What can hang from each mark
N: B
S: B
D: B W X
V: B W X
W: D V
B: D N V

Every row comes from one small tree of marks. The marks that hang from a mark follow it in brackets, in alphabetical order. Every link used is in the known rows. Which tree was each row made from?
Known rows
N(B(D(W))): [ 0.34 -0.10  0.04 -0.21 -0.02 -0.22  0.08 -0.01 -0.10 -0.39  0.12  0.26
  0.08  0.13 -0.40  0.03  0.07 -0.19  0.30  0.31 -0.15 -0.08 -0.02]
V(B): [-0.15 -0.18 -0.16 -0.01 -0.25  0.21  0.14  0.12 -0.15 -0.03  0.08 -0.04
 -0.04  0.06 -0.09  0.24  0.16 -0.11 -0.13  0.09  0.10 -0.13 -0.10]
V(W(D) X): [-0.39 -0.21 -0.09 -0.22 -0.09  0.46  0.01 -0.01  0.32 -0.15  0.10 -0.53
  0.16 -0.15  0.12 -0.01  0.42  0.16 -0.26 -0.20  0.03  0.15 -0.03]
V(B(N) W(D)): [ 0.07 -0.19 -0.29 -0.19 -0.40  0.30  0.09 -0.24  0.07 -0.01  0.09 -0.03
  0.02 -0.08 -0.44  0.13  0.51  0.06 -0.44 -0.01  0.03  0.25 -0.20]
D(B(N V) W X): [ 0.52  0.13 -0.17 -0.30 -0.12 -0.21  0.18  0.53 -0.39  0.03  0.36  0.49
  0.34 -0.10 -0.40  0.10  0.26 -0.28 -0.03  0.56  0.51  0.20  0.77]
W(D(X) V(B(N))): [ 0.00 -0.05 -0.22 -0.37 -0.43  0.14 -0.23  0.05 -0.40 -0.14  0.12  0.07
  0.05  0.02  0.26 -0.01  0.25  0.10 -0.53  0.16  0.45  0.56  0.23]
D(W X): [ 0.08  0.18  0.12 -0.25  0.10 -0.24  0.17  0.30 -0.33 -0.08  0.30  0.03
  0.21  0.11 -0.04  0.00  0.00 -0.16  0.16  0.29  0.26  0.02  0.87]
N(B): [-0.07 -0.06  0.08 -0.06 -0.03 -0.26 -0.09 -0.09 -0.09 -0.31  0.11  0.09
 -0.02 -0.03 -0.16 -0.12 -0.08 -0.17  0.10 -0.04 -0.15  0.11 -0.24]
V(B(N) W X): [-0.11 -0.24 -0.24 -0.15 -0.09  0.69  0.23  0.01  0.09  0.04  0.04 -0.28
  0.28 -0.19 -0.41  0.42  0.54 -0.21 -0.40  0.15  0.10  0.26 -0.29]
D(B(N) X): [ 0.26  0.22 -0.17 -0.17  0.00 -0.11 -0.12  0.26 -0.44  0.21 -0.17  0.17
  0.16 -0.06 -0.08 -0.04 -0.09 -0.14 -0.05  0.35  0.50  0.27  0.45]
W(V): [-0.01 -0.07  0.01 -0.31 -0.21 -0.06 -0.07  0.04 -0.15 -0.07  0.14 -0.07
  0.04  0.08  0.26  0.20  0.03  0.12 -0.22  0.03  0.10  0.26 -0.10]
B(N V): [ 0.39  0.00 -0.05  0.02 -0.06  0.03  0.00 -0.03  0.18 -0.05  0.10  0.51
  0.14 -0.21 -0.33 -0.04  0.36 -0.11 -0.17  0.10  0.02  0.28 -0.13]
V(B X): [-0.44 -0.19 -0.17 -0.01 -0.15  0.59  0.17  0.29 -0.03 -0.09  0.08 -0.30
  0.08 -0.08  0.15  0.20  0.31 -0.12 -0.20  0.02  0.17 -0.07 -0.19]
N(B(D(W) V(X))): [ 0.17 -0.27 -0.05 -0.26 -0.01  0.14  0.14  0.31  0.21 -0.57  0.31  0.25
  0.30 -0.11 -0.25  0.06  0.53 -0.28  0.14  0.25 -0.07 -0.01 -0.09]
B(D N V(W)): [ 0.73 -0.30 -0.27 -0.36 -0.10  0.14  0.08 -0.07  0.42 -0.07 -0.10  0.42
  0.33 -0.07 -0.63  0.21  0.60 -0.06 -0.27  0.29 -0.13  0.29 -0.24]
N(B(D(W) V)): [ 0.45 -0.22 -0.03 -0.33 -0.17 -0.25  0.13  0.23  0.09 -0.55  0.30  0.51
  0.17  0.05 -0.45  0.09  0.38 -0.20  0.20  0.28 -0.20 -0.05 -0.02]
N(B(V)): [ 0.08 -0.18 -0.01 -0.13 -0.20 -0.27 -0.07  0.16  0.15 -0.43  0.34  0.32
  0.06 -0.16 -0.17 -0.09  0.22 -0.25 -0.01 -0.02 -0.21  0.09 -0.25]
S(B): [ 0.05  0.25 -0.07  0.14 -0.10 -0.02  0.21  0.16 -0.12 -0.02  0.03  0.13
 -0.07  0.05 -0.20 -0.11  0.04  0.00  0.11  0.04 -0.05 -0.21 -0.03]
W(D(B) V(X)): [-0.39 -0.09 -0.27 -0.38 -0.36  0.34 -0.16  0.23 -0.22 -0.08  0.18 -0.35
 -0.03 -0.08  0.61  0.07  0.23  0.30 -0.44 -0.03  0.44  0.20 -0.12]
N(B(D V)): [ 0.34 -0.30 -0.12 -0.24 -0.18 -0.19 -0.16  0.15  0.28 -0.51  0.01  0.45
  0.15 -0.02 -0.23 -0.08  0.32 -0.14  0.05  0.13 -0.23  0.00 -0.35]
N(B(D(X))): [ 0.18 -0.10 -0.04 -0.37  0.04 -0.22 -0.31  0.19 -0.10 -0.41 -0.13  0.15
  0.21  0.15  0.00 -0.25 -0.09 -0.15  0.20  0.21  0.02  0.12  0.27]

Write each row's tree
[ 0.14 -0.01 -0.23  0.01 -0.05  0.38  0.23  0.54  0.24 -0.30 -0.05  0.25
  0.15 -0.09 -0.08 -0.09  0.58 -0.02  0.01  0.13 -0.04 -0.12 -0.25]	S(B(D V(X)))
[ 0.82 -0.06 -0.12 -0.18 -0.05 -0.01  0.22  0.05  0.15 -0.22  0.08  0.69
  0.22 -0.04 -0.58  0.13  0.51 -0.13 -0.03  0.43  0.00  0.14  0.07]	B(D(W) N V)
[ 0.12 -0.22 -0.15 -0.15  0.05  0.48  0.16  0.08  0.38 -0.07  0.17  0.02
  0.37 -0.31 -0.35  0.18  0.65 -0.16 -0.36  0.08  0.00  0.40 -0.16]	B(N V(W X))
[ 0.14 -0.20 -0.31  0.01 -0.08  0.73  0.03  0.06  0.11 -0.08 -0.37  0.06
  0.10 -0.08 -0.18  0.19  0.43 -0.12 -0.24  0.25  0.25  0.15 -0.44]	V(B(D N) X)
[ 0.55  0.33 -0.16  0.00  0.03 -0.07 -0.04  0.24 -0.21 -0.08 -0.36  0.44
  0.15  0.10 -0.33 -0.28  0.10 -0.08  0.11  0.39  0.20  0.16  0.21]	S(B(D(X) N))
[ 0.39  0.06 -0.24 -0.19 -0.17 -0.12  0.06  0.66  0.00 -0.24 -0.07  0.46
  0.26  0.09 -0.16 -0.23  0.37 -0.08  0.09  0.27  0.09 -0.09  0.33]	S(B(D(X) V))
[ 0.33 -0.26 -0.09 -0.43 -0.12 -0.25 -0.28  0.42  0.13 -0.55  0.04  0.41
  0.30  0.03 -0.07 -0.25  0.22 -0.23  0.10  0.19 -0.04  0.15  0.22]	N(B(D(X) V))
[-0.20 -0.05  0.10 -0.34 -0.02  0.23  0.20  0.17 -0.23 -0.13  0.47 -0.26
  0.16 -0.02  0.28  0.30  0.21  0.03 -0.17  0.21  0.23  0.18  0.13]	D(W(V(X)))
[-0.20 -0.42 -0.03 -0.34 -0.09  0.18  0.08  0.25  0.33 -0.45  0.40 -0.14
  0.34 -0.23 -0.21  0.09  0.52 -0.29 -0.14 -0.08 -0.23  0.23 -0.19]	N(B(V(W X)))
[ 0.37 -0.13 -0.28 -0.23 -0.12  0.21 -0.08  0.16 -0.18 -0.04 -0.32  0.32
  0.21  0.13 -0.22  0.02  0.22 -0.16 -0.14  0.41  0.31  0.22  0.28]	V(B(D(X) N))
[ 0.33 -0.36 -0.19 -0.67 -0.10 -0.01  0.01  0.40  0.25 -0.20  0.03  0.11
  0.51  0.11 -0.21  0.12  0.46 -0.09 -0.11  0.22  0.00  0.16  0.47]	B(D(X) V(W))
[ 0.71  0.38 -0.11  0.09 -0.01 -0.05  0.34  0.02 -0.20 -0.07 -0.07  0.55
  0.07  0.09 -0.75  0.00  0.24 -0.07  0.17  0.48  0.02 -0.07 -0.04]	S(B(D(W) N))
[ 0.30 -0.44 -0.17 -0.74 -0.16 -0.27 -0.09  0.33  0.20 -0.51  0.11  0.20
  0.50  0.03 -0.35  0.03  0.41 -0.28  0.01  0.21 -0.15  0.24  0.24]	N(B(D(X) V(W)))
[ 0.63 -0.22 -0.21 -0.56 -0.06  0.04 -0.02  0.20  0.25 -0.14 -0.12  0.37
  0.50  0.00 -0.41  0.05  0.50 -0.17 -0.21  0.36  0.07  0.41  0.37]	B(D(X) N V(W))
[ 0.39 -0.14 -0.19 -0.08  0.07  0.50 -0.06  0.12  0.41 -0.20 -0.24  0.35
  0.26 -0.17 -0.12  0.00  0.58 -0.09 -0.24  0.18  0.07  0.27 -0.30]	B(D N V(X))
[ 0.07 -0.53 -0.15 -0.50 -0.09  0.27  0.00  0.24  0.48 -0.49  0.12 -0.05
  0.41 -0.15 -0.27  0.15  0.63 -0.21 -0.10  0.08 -0.28  0.15 -0.37]	N(B(D V(W X)))
[ 0.08 -0.28 -0.27 -0.66 -0.33  0.13 -0.11  0.42 -0.33 -0.24 -0.08  0.00
  0.23  0.29  0.28  0.26  0.18  0.03 -0.28  0.37  0.33  0.17  0.22]	W(V(B(D(X))))
[ 0.49 -0.17 -0.08 -0.28 -0.08  0.00  0.27  0.26  0.16 -0.23  0.20  0.44
  0.22  0.07 -0.32  0.16  0.45 -0.07  0.09  0.33 -0.03 -0.16  0.15]	B(D(W) V)
[ 0.33 -0.19 -0.17 -0.34 -0.09 -0.02 -0.13  0.45  0.17 -0.24 -0.10  0.36
  0.30  0.04  0.06 -0.11  0.28 -0.05  0.02  0.21  0.13  0.11  0.46]	B(D(X) V)
[-0.38 -0.35 -0.26 -0.23 -0.15  0.59  0.30  0.23  0.09 -0.05  0.17 -0.49
  0.26 -0.08 -0.14  0.45  0.50 -0.16 -0.28  0.02  0.01  0.00 -0.07]	V(B W X)
